(in the rows, 128 means zero)
Known rows, with every step that occurs
zukim -> zuda -> velo: [124 178 142 159 145 109 189 171 157 125 131 171  90 117  75 130 108 160
 181 133 147 137  96 153 171 138 169 125 109 144 132 110 119 133 112 126
 102 147 120 150 116 112 185 106 177 138 107 116 148  86 132 141  67  73
  93 142 155  79 113  81 123 154 117  88  66 151 134]
pivo -> fipin: [113 142 151 133 100 136 166 191 125 147 140 150 103  97 105 103 140 119
 115 149 141 118  76 127 157 140 171 150 112 128 126 127  85 135 115 160
 129 174 126 100 126 117 164  85 155 160 106 126 123  72 137 153  86  91
 125 134 148 117 128  94 121 130 123 103  48 148 129]
bapub -> zukim -> zuda -> velo -> fipin -> pivo: [144 170 163 174 149 107 159 142 126 135 154 163  48 145  81 107 128 161
 183 161 124 139  89 122 152 163 188 104 176 128 121 106 123 207 121  76
  96 122 136 141 119 111 162 121 205 113  96 112 130 129 136 121  90  60
  76 115 176  97  82 116  98 157 120  94 128 111 151]
zuda -> zukim: [131 138 112 138 121 119 139 169 127 127  96 118 106  89  96  90 122 110
 139 124 142 112  87 159 174 145 159 151 103 119 108 137  69 128 124 145
 104 169 148  97 131 110 166 109 137 169 116 130 138  84 164 123  85 104
 110 139 180 120 122 145 120 112  92 125  83 123 147]
pori -> pivo -> fipin -> velo -> zuda: [164 168 117 131  95 122 141 191 117 164 152 121 110  97 130  84  98 149
  93 125 145  95  77 107 168 150 170 152 138 149 124 121  50 167 116 129
 119 188 148 114  96  71 172  96 147 156 102 129 159  70 100 160 120 105
 144 157 202 123 118 130  94 130 156 125  77 169 145]
loru -> seru -> pivo -> pori: [164 122 152 200 135 149 170 198 136 103 106 144 129  99 160 142 120 132
 137 153 151 154 124 116 158 170 127  97 137 152  84 120  75 127 114 134
 135 188 161 136 119 109 114 105 121 137 163 143 153  95 109 111  66  81
 115 127 142 114 160 125 155 117 135 114  49 125 156]
zukim -> zuda -> velo -> fipin -> pivo -> seru: [140 173 165 181 163 128 172 109 123 150 139 148  74 121 101 136 127 186
 165 151 133 129  92 108 176 175 190  99 136 157 135  91 121 158 152  88
  77 143 139 159 110  88 133 106 224 106 103 113 123 111 112 132  76  89
  82 132 130  85 107 137 115 196 127 107  98 143 152]
fipin -> velo -> zuda -> zukim -> bapub: [159 142  97 145 119 120 137 185 114 160 102 127 102 106  69  75  86 137
 115 101 115 109 106 133 205 118 167 170 133 110 120 159  60 143 101 168
 117 187 199 108 106  67 196  92 120 184  91 142 165  95 148  95 125  89
 117 153 203 129 107 146 100 126  88 134 109 153 166]
pori -> pivo -> seru -> loru: [146 185 111 205 120 122 170 188 118 124 137 127  86  33 137 139 103 121
 142 126 166 112 119 116 125 162 180 130  93 184 138 125  54 116 156 106
  77 199 139 112 102 107 148 131 154 135 122 113 164  35 121 162  74 132
 126 162 206 108 108 128 136 131 122 131  86 137 116]
bimub -> pori: [134 148 125 161 109 121 185 166 137 122 123 129  80  81  92 126 134 127
 111 160 150 129  94 161 136 117 166 150 122 103 114 109  82 108 122 167
 119 159 114  84 139 115 142  97 145 155 104 128 131 100 144 137  93 108
 103 125 194 139 119  96 117 118 103 101  91 162 122]
bapub -> zukim -> zuda -> velo: [129 156 128 168 153 107 190 180 152 108 131 166  74 114  60 112  98 150
 172 136 135 144  85 144 148 146 187 109 141 136 133 136 101 160 105  95
 111 135 128 147 123 111 180 118 161 131 117 108 154 108 160 110  83  74
 103 115 159  94  88  81 113 146 102  95 103 127 122]
zukim -> bapub: [113 144 128 180  96 137 178 198 121 146 131 166  97  96  79 102 104 128
 147 143 129 141  88 139 152 137 160 156 127 125 121 150  90 121 132 188
 113 169 152 107 115  95 168  98 126 153  99 124 121  52 147 107  76  73
 114 129 191 103 120  96 112 108  88 107  57 128 139]
seru -> pivo -> fipin -> velo -> bapub -> zukim -> zuda: [131  45 168 162 129  97 152 216 119 117 141 155  47  89  75  93 111 116
 165 154  86 104 121 106 112 115 139 113 117 135 136 137  97 141 103  90
 180 170 166  97 124 137 188 101 160 124 114 143 153 137  93 135 106  74
 128 133 106 120 139 101  92 112 157  83 116 170 165]
seru -> pivo -> fipin -> velo -> zuda: [155 123 139 130  92 146 147 206 114 151 142 142 105  99 109  99 119 132
 110 130 108 101 130  94 185 132 163 148 131 140 132 127  59 151  89 127
 154 188 140  88 108 112 156  81 155 155 104 150 153 103  98 146 115 103
 133 168 157 125 141 122 130 124 165 114  90 191 149]
tomeg -> pori -> pivo: [152 143  78 178  89  95 157 179 127 137 116 129 101  66 157 115 121 147
 145 151 144 144  81 142 130 148 163 122 134 145  92 101  58 137 148 137
 111 179 161 141 100 112 131 134 134 138 124 114 123  46 109 164  88  87
 113 125 247  80 116 129 113 112 136  99  62  89 115]
bimub -> pori -> tomeg: [115 186 142 162 131 114 177 146 129 123 116 118  91  81 100 111 133 132
  87 198 146 123  87 168 149 107 153 160 144 112 119 104  69 120 128 192
 120 144 133 111 108 122 126  97 145 137 120 137 133  82 139 110 118 114
  97 129 220 162 134  77 112 130  97  93  75 147 114]
velo -> bapub -> zukim: [133  84 138 177 122 123 164 189 122 117 128 150  72  98 102 123 131 115
 182 154 136 116 110 147 135 127 201 133 136 107 125 150  60 132 144 129
 123 144 150  86 111 132 166 117 109 136 122 123 150  96 165  99  70  92
 133 114 160 135  91  82  97  99 100 109 117 138 116]
soput -> pori: [137 164 130 136 122 148 162 177 131 137 133 129  87  96  76 106 150 124
 140 157 160 149 106 137 146 127 164 151 130 121 123 120  77 113 140 125
 122 149 126 117 118 117 156  86 134 164  91 130 157  57 153 149  64  82
 110 105 207 111 113 119 104 114  86 116  75 158 140]
seru -> pivo: [148 124 128 167  95 136 173 189 125 126 127 152 107  68 111 110 121 120
 162 148 130 133 129 121 143 156 163 132 130 148 114 120  75 130 122 141
 133 176 127  98 110 134 136 113 144 142 123 134 132  78 124 135  71 109
 120 151 176  97 143 100 139  90 132  95  68 136 132]
bapub -> zukim: [137 133 126 163 110 139 170 179 129 120 139 148  91  89  87  89 119 114
 145 141 135 121  82 142 150 129 196 122 149 125 113 151  70 149 117 125
 111 143 140 103 113 129 166 116 132 142 112 123 146 104 181 103  89  89
 118 116 194 127  99 101 113 107  98 122 112 122 111]
fipin -> pivo: [136 162 149 145  70 121 152 150 121 145 149 165  95  97  86  91 141 136
 142 150 137 118  71 129 161 160 173 154 124  99 106 108  82 144 132 135
 105 148 121  91 118 124 161 126 165 151 124 127 111  66 138 133  69  81
 104 143 180  98 127 128 118 117 108 106  85 129 130]
bapub -> zukim -> zuda: [121 132 131 161 117 107 176 177 128 110 131 156  81  79  65  78  97 135
 151 134 125 118  67 150 128 146 185 110 161 129 126 140  94 149 124 104
 122 128 130 118 127 131 189 121 156 142 108 119 158 114 162 122  86  64
 100 119 173 117 106  76  96 128  96  98  97 136 112]
loru -> seru: [139 136 151 159 113 130 176 174 142 138 123 137 125 125 149 144 125 133
 132 149 152 120  96 140 178 141 161 135 109 130 113 144  65 133 138 145
 107 157 154 144 121 101 141  99 129 161 135 135 169  56 161 134  79  77
 115 123 166 128 126 116 117 120  97  94  46 140 130]
pori -> pivo -> fipin -> velo -> zuda -> zukim -> bapub: [134 132  94 156 114 106 131 210 107 170 130 109  97  93  94  66  78 142
  99 125 128 110  80 109 172 141 153 170 139 148 120 144  62 170 111 165
 132 216 204 110 122  41 204  86 132 177  94 134 153  69  98 139 139  99
 134 148 193 110 120 172  78 118 127 128  76 140 181]
pivo -> fipin -> velo -> bapub -> zukim: [139  79 154 148 117 123 149 203 119 139 142 150  65 106  94 103 134  97
 140 153 116 105  98 117 138 102 157 132 110  93 134 157  61 143 107 125
 150 159 180  85 105 115 181  91 131 144 109 135 148 106 135 116 105  91
 151 119 140 144 104 117  93 116 141 111 119 149 158]
zukim -> zuda: [116 157 140 145 111 108 176 167 133 127 128 151  92  82  80 102 111 141
 148 133 140 123  70 147 141 149 167 117 124 132 128 115  99 117 133 127
 121 157 118 124 124 126 188 111 161 145  96 119 148  86 137 151  67  73
  95 141 168 108 131  84 107 132 111  88  59 157 119]
seru -> pivo -> pori: [163 141 133 185 114 130 155 199 127 102 110 149  98  64 125 107 119 126
 145 141 137 157 129 120 140 169 131 111 132 141  92 100  74 115 117 133
 136 189 119 114 108 120 126 113 135 132 142 125 115  90 116 107  60  99
 126 152 165 101 156 107 156 116 145 124  79 119 147]
loru -> seru -> pivo -> pori -> soput: [171 124 167 186 153 143 161 217 124 107  88 139 129  77 132 132 123 151
 116 166 160 177 138 119 162 167 122 114 161 164  83 115  84 122 139 143
 136 170 149 124 145 125  97 122 123 132 181 152 117  85 121 118  79 100
 128 122 124 109 159  81 146 118 146 121  38 108 160]
soput -> pori -> pivo: [145 161 110 156 114 123 150 188 133 136 140 109  91  80  86  97 130 133
 148 163 169 154  94 126 113 153 168 138 142 154 114 101  71 131 154 110
 105 163 132 117 120  91 157 103 125 154 100 124 153  36 118 175  66  92
 113  97 229  99 118 130  94  95 106 121  72 144 128]
pori -> bimub: [139 168 125 163 127 156 136 194 117 138 131 148 125  70  98 111 114 120
 142 138 149 122  80 145 148 169 173 113 105 124 127 140  46 128 136 156
 110 126 123 110 113 128 138 113 146 128 116 134 125  43 166 133 114  95
 118 115 189 106 127  86 130  87  98  99  80 140 119]
seru -> pivo -> fipin -> velo: [148 116 152 139  93 137 150 204 120 142 139 141 105  94 106  85 128 111
 117 146 101 117 117  89 155 124 123 137  96 138 121 124  71 132  84 130
 144 190 150  84 108 118 149  82 162 146 114 154 133  96  95 159 111  94
 133 164 156 110 157 135 134 111 161 104  74 157 166]

Rows
[132 151 140 155 133 123 185 186 119 121 104 130  94  59  49 124 145 140
  80 169 171 149 104 155 148 112 161 153 149 108 118 110  96  97 134 173
 118 146 104  78 163 120 123 115 150 154 121 133 104  85 156 135 111 119
 110 112 178 129 116  53 110 117 125 108  74 156 127]
bimub -> pori -> soput
[150 145 113 147 109 120 155 197 120 146  84 143 104  63 101 115 142 148
 106 142 159 162  97 143 162 126 163 143 142 132 110 126  63 123 146 155
 126 156 150 120 132 139 119 135 138 140 119 132  97  49 139 143  95  88
 113 117 202  91 121  69 115 125 126  99  53  90 124]
tomeg -> pori -> soput
[146 149 152 125 100 136 152 192 124 161 146 144 114 101 112  90 133 119
  97 128 118 101  87 107 164 114 134 148  87 109 122 141  75 129  93 146
 127 171 148 102 101 104 166  78 161 164 108 136 124  78 125 161 110  87
 133 139 182 130 138 118 121 132 136 114  69 169 166]
pivo -> fipin -> velo
[146  99 150 166 124  97 160 183 125 118 133 152  56  98  77  99 101 126
 173 134 109 118 100 140 129 110 169 108 127 101 129 145  79 123 128  93
 128 139 170 113 108 119 202 112 148 135 103 128 164 123 145 114  98  69
 122 134 163 128 110 100  79 128 118  92 131 161 152]
fipin -> velo -> bapub -> zukim -> zuda
[168 139 147 211 158 154 134 222 131 109 109 144 136  81 150 142 107 128
 138 158 149 158 113 126 144 185 122  75 125 150  91 122  52 136 124 144
 136 159 155 145 125 113 103 116 127 118 160 157 135  79 124 108 100  83
 123 113 138 116 163 109 161  82 124 111  58 120 155]
loru -> seru -> pivo -> pori -> bimub
[144 107 145 183 117 136 176 189 133 129 122 141 124 112 139 143 125 128
 149 162 136 119 130 122 157 155 156 122 127 157 112 125  69 143 129 137
 129 175 156 123 132 127 129 105 129 144 145 149 165  70 124 125  76  85
 111 133 164 112 149 128 134  98 123  93  50 141 137]
loru -> seru -> pivo
[111 136  97 157 120 124 160 190 112 152 107 124  99 105  66  86  98 140
 129 124 138 117 100 154 196 144 192 175 150 121 129 152  67 150 129 180
 123 181 180 104 131  81 179  98 114 181  92 131 160  84 148  92  94  91
 109 141 183 113 109 123 101 117  78 124  86 130 123]
velo -> zuda -> zukim -> bapub
[164 249 186 185 164 137 125 129 120 147 123 137  87 143 156 123 138 176
 136 197 149 155 109 121 175 169 137 125 153 128  84  70  75 180 138 149
  71 142 143 167  70  96  93 101 180  98 139 128  97  83 109  84  92  98
  98 136 197 125 117 116 138 174 130 134 103  73 179]
zuda -> velo -> fipin -> pivo -> pori -> tomeg
[161 176 159 158 137 151 144 213 117 122  89 149 119  60  91  98 122 151
  98 137 176 169  89 135 160 167 147 122 143 130  92 113  75 104 135 153
 108 157 118 103 117 117 125 116 132 134 135 122  87  88 154 113  76 107
 138 116 157 110 137  52 123 135 130 141  56 114 152]
pivo -> pori -> soput
[107 122 113 161 130 110 162 182 121 134  99 137  97  89  81  88 105 107
 148 137 137 132  79 146 164 136 145 156 115 123 116 158  93 131 119 183
 126 183 181  90 138  84 182 102 124 177 105 133 132  72 148 105  88  91
 109 125 189 103 127 129 106 109  81 121  70 112 154]
zuda -> zukim -> bapub
[140 165 141 181 169 121 181 167 135 126 141 146  65 136  98 111 110 152
 176 145 128 125 103 139 151 145 186 100 154 147 131 126  97 182 117 101
  95 140 138 151 115 117 150 100 165 118  97 113 152 135 153 110 104  75
  84 102 173 122  67  96 103 154 125 103 107 113 149]
bapub -> zukim -> zuda -> velo -> fipin
[158 182 140 167 149 146 167 150 138 157 127 135  96 146 130 143 130 155
 174 163 155 125 131 128 180 134 169 131 120 128 124 116  76 158 126 137
  73 161 124 125  88 101 107  79 157 124  97 117 136  84 146 121  83 104
  96 126 189 122  88 118 132 143 126 114  84 120 160]
zuda -> velo -> fipin
[121 140 142 173 155 102 181 173 153 116 133 166  76 138  87 165 121 154
 210 156 167 137 129 150 156 137 173 132 106 118 138 112 108 123 147 123
 119 160 129 140 106 115 179 101 156 125 115 114 151  76 130 129  45  85
 105 136 124  81 100  81 103 142 114  77  76 175 126]
zukim -> zuda -> velo -> bapub
[168 107 147 145 113 150 155 194 124 157 138 129 121 134 147 130 121 143
  98 144 119 100 134  98 204 118 154 150 139 144 128 133  57 169  94 130
 145 196 179 123 120 107 147  77 144 159 126 165 189  99 100 143 117  91
 133 156 138 139 147 147 130 124 149 102  66 181 151]
loru -> seru -> pivo -> fipin -> velo -> zuda
[138 141 143 176 148 124 178 183 153 130 135 161  94 141 107 168 147 135
 210 155 168 134 151 150 165 128 184 147 100 125 131 126  77 116 134 147
  98 165 134 108  98 105 155  99 139 135 113 116 136  51 136 107  52 105
 123 131 150  92 100  95 116 124 117 101  82 153 131]
zuda -> velo -> bapub
[157 190 156 157 127 132 156 139 124 159 143 151  83 148 123 137 148 156
 169 171 153 129 126 119 187 161 179 139 138 112 113  93  97 182 134 128
  75 147 122 122 102  95 126 100 182 126 103 119 116  72 131 122  74  91
  87 124 190 102  96 138 120 138 131 110 102 115 152]
zuda -> velo -> fipin -> pivo
[155 184 107 194 148 127 161 198 125 129 132 108  72  49 102 139 127 115
 135 154 178 146 132 109 108 147 169 133 115 180 136 119  67 114 156  75
  97 190 138 137 113  97 148 115 149 150  96 125 179  39 122 172  60 122
 116 125 233 101 107 135 114 124 103 147  89 158 129]
soput -> pori -> pivo -> seru -> loru
[157  93 129 136 133 130 132 186 123 152 121 103 116 131 140 118 118 128
 109 124 128  91 141 112 222 125 137 155 117 146 120 143  53 178  84 130
 157 203 202 116 147  93 152  77 145 176 134 174 205 111 108 135 136 101
 117 150 138 134 150 185 121 128 145 114  86 171 175]
loru -> seru -> pivo -> fipin -> velo -> zuda -> zukim
[157 181 162 187 123 133 149 147  86 150 146 140  71  85 139 131 144 131
 141 144 150 101 137  99 156 157 176 139 106 133 135 115  81 139 162 101
  80 182 140 106 102 115 111 122 193 127 101 130 145  74 129 140  74 120
  92 164 194 131  95 140 149 161 116 137 125 127 143]
velo -> fipin -> pivo -> seru -> loru
[155 148  92 107 134 113 108 192 123 160 137  72  82 109  80  74 118 123
  88 132 156 120  96 107 154 126 152 171 143 139 121 113  58 174 110 103
 131 188 171 115 130  66 187  76 141 191  87 144 188  76  99 178 134 102
 125 122 202 122 120 187  73 127 132 140 101 181 182]
soput -> pori -> pivo -> fipin -> velo -> zuda -> zukim
[149  91 138 167 114 101 141 208 117 141 152 125  71  93 118  94 115 107
 147 154 129  97  90 108 111 130 161 124 123 132 125 141  52 155 130 112
 139 172 177  86 102  95 172  98 130 133 118 126 146  82 104 142 115  95
 159 116 172 136 117 132  78 104 156 118 124 145 165]
pori -> pivo -> fipin -> velo -> bapub -> zukim
[144 162 167 153  97 135 138 129  96 164 145 139  85 115 118 105 154 137
 148 153 136 111 101 122 165 169 178 141 131 102 106  96  93 163 153 132
  97 150 125 105 101 115 124 109 174 138  98 124 116  79 134 136  80  87
  92 139 205 116 112 143 114 130 127 112  99 114 147]
velo -> fipin -> pivo
[152 195 148 175 122 139  99 186 117 128 136 159 102  66  95  96 132 144
 134 141 154 162  60 126 143 196 157 103 128  90  87 107  72 132 132 134
 118 128 122 117 113 105 136 135 162 120 135 129  83  67 148 117  93  80
 117 118 165  96 143 101 150 105 111 129 103 107 151]
fipin -> pivo -> pori -> bimub
[123 113 146 152 105 143 160 202 125 128 138 152 105  78 109 109 134 112
 134 162 126 123 112 103 146 142 147 144 120 156 127 122  87 146 115 151
 152 186 120  85 131 137 144  96 155 147 120 135 122  79 102 156  87  97
 125 147 125  97 156 107 143  99 151  93  42 144 134]
seru -> pivo -> fipin
[153 186 182 191 178 110 153 160 125 117 137 159  49 134 104  93 120 167
 174 155 139 157  80 127 151 178 164  91 175 120  94  91 119 182 115  82
  89 131 134 154 102  91 144 124 194 110 116 107 120 149 130  92  83  57
  84 110 157 101  92 118 115 182 138 121 133  72 167]
bapub -> zukim -> zuda -> velo -> fipin -> pivo -> pori
[136 101 156 139 108 133 145 190 119 156 140 146  84 108 126 113 144 106
 141 144 131 100 117 116 150 106 141 152  77  98 130 139  66 112 118 146
 143 182 161  75  98 103 174  75 142 145 106 140 126  70 114 147  94  97
 143 141 140 131 131 118 101 129 142 109  85 174 172]
pivo -> fipin -> velo -> bapub
[111 130 116 165 113 108 174 192 129 126 156 121  78  70 111 108 129 124
  94 182 165 127  67 134 111 139 162 144 132 140 113  93  98 135 132 167
 128 184 118  79 148  94 150 100 160 155 106 119 129  71 106 174 116 111
 118 119 181 127 135 120 100 114 144  89  48 143 129]
bimub -> pori -> pivo -> fipin
[128 124 115 131 123 135 144 200 110 174 110 124  94 119  71  70 107 130
  99 114 108 101  84 117 206 111 158 184 124 115 129 160  63 159  91 184
 142 197 195 101 128  74 199  72 135 192  87 144 151 102 134 119 139  83
 124 148 156 121 119 159 101 142 108 136  87 161 170]
pivo -> fipin -> velo -> zuda -> zukim -> bapub
[150 192 152 191 134 145 136 192 124 108  96 135 111  65 139  96 111 138
 122 186 128 157 121 125 142 167 115 120 136 159  90  99  46 124 126 162
 129 172 147 134  86 131 101 118 134 120 154 153 112  81  99  82  80 110
 125 151 179 132 168  86 153 125 131 130  67 107 146]
seru -> pivo -> pori -> tomeg
[143 153 100 183 139 153 163 171 124 139 126 105  97  63  90 113 129 136
 125 155 164 150  96 111 114 163 189 114 141 193 126 107  63 114 159 102
 103 159 154 138 110  82 143 100 140 143 100 121 148  44 117 169  69 105
 123  95 203  97 118 144  92 125 108 143  75 162 126]
soput -> pori -> pivo -> seru
[155 175 155 167  90 128 131 168 118 122 128 162  98  79 105  90 144 148
 128 136 150 149  70 131 160 184 149 131 133  99  80  89  95 133 134 124
 111 160 123 113 112 104 150 127 161 150 137 115  98  82 130 110  63  81
 113 138 169  97 139 115 138 139 113 134  94 105 144]
fipin -> pivo -> pori
[140 180 127 146 148 167 127 204 129 147 133 127 100  71  63 115 143 120
 134 160 163 157  97 143 124 140 171 124 126 122 127 125  53 131 145 135
 125 122 128 125 128 123 132  96 139 142  91 136 142  47 162 149  97  88
 108  73 195 107 115 102 114  79  89 114  75 152 124]
soput -> pori -> bimub
[176 202 168 183 144 136 137 155 123 143 132 154  81 142 140 123 147 165
 155 163 159 158 115 113 176 173 155 127 142 106  84  80  99 168 135 122
  77 164 127 137  85  76 111 107 175 117 121 103  95  90 127 103  78  92
  93 126 155  99 108 133 144 172 140 139 107  87 176]
zuda -> velo -> fipin -> pivo -> pori
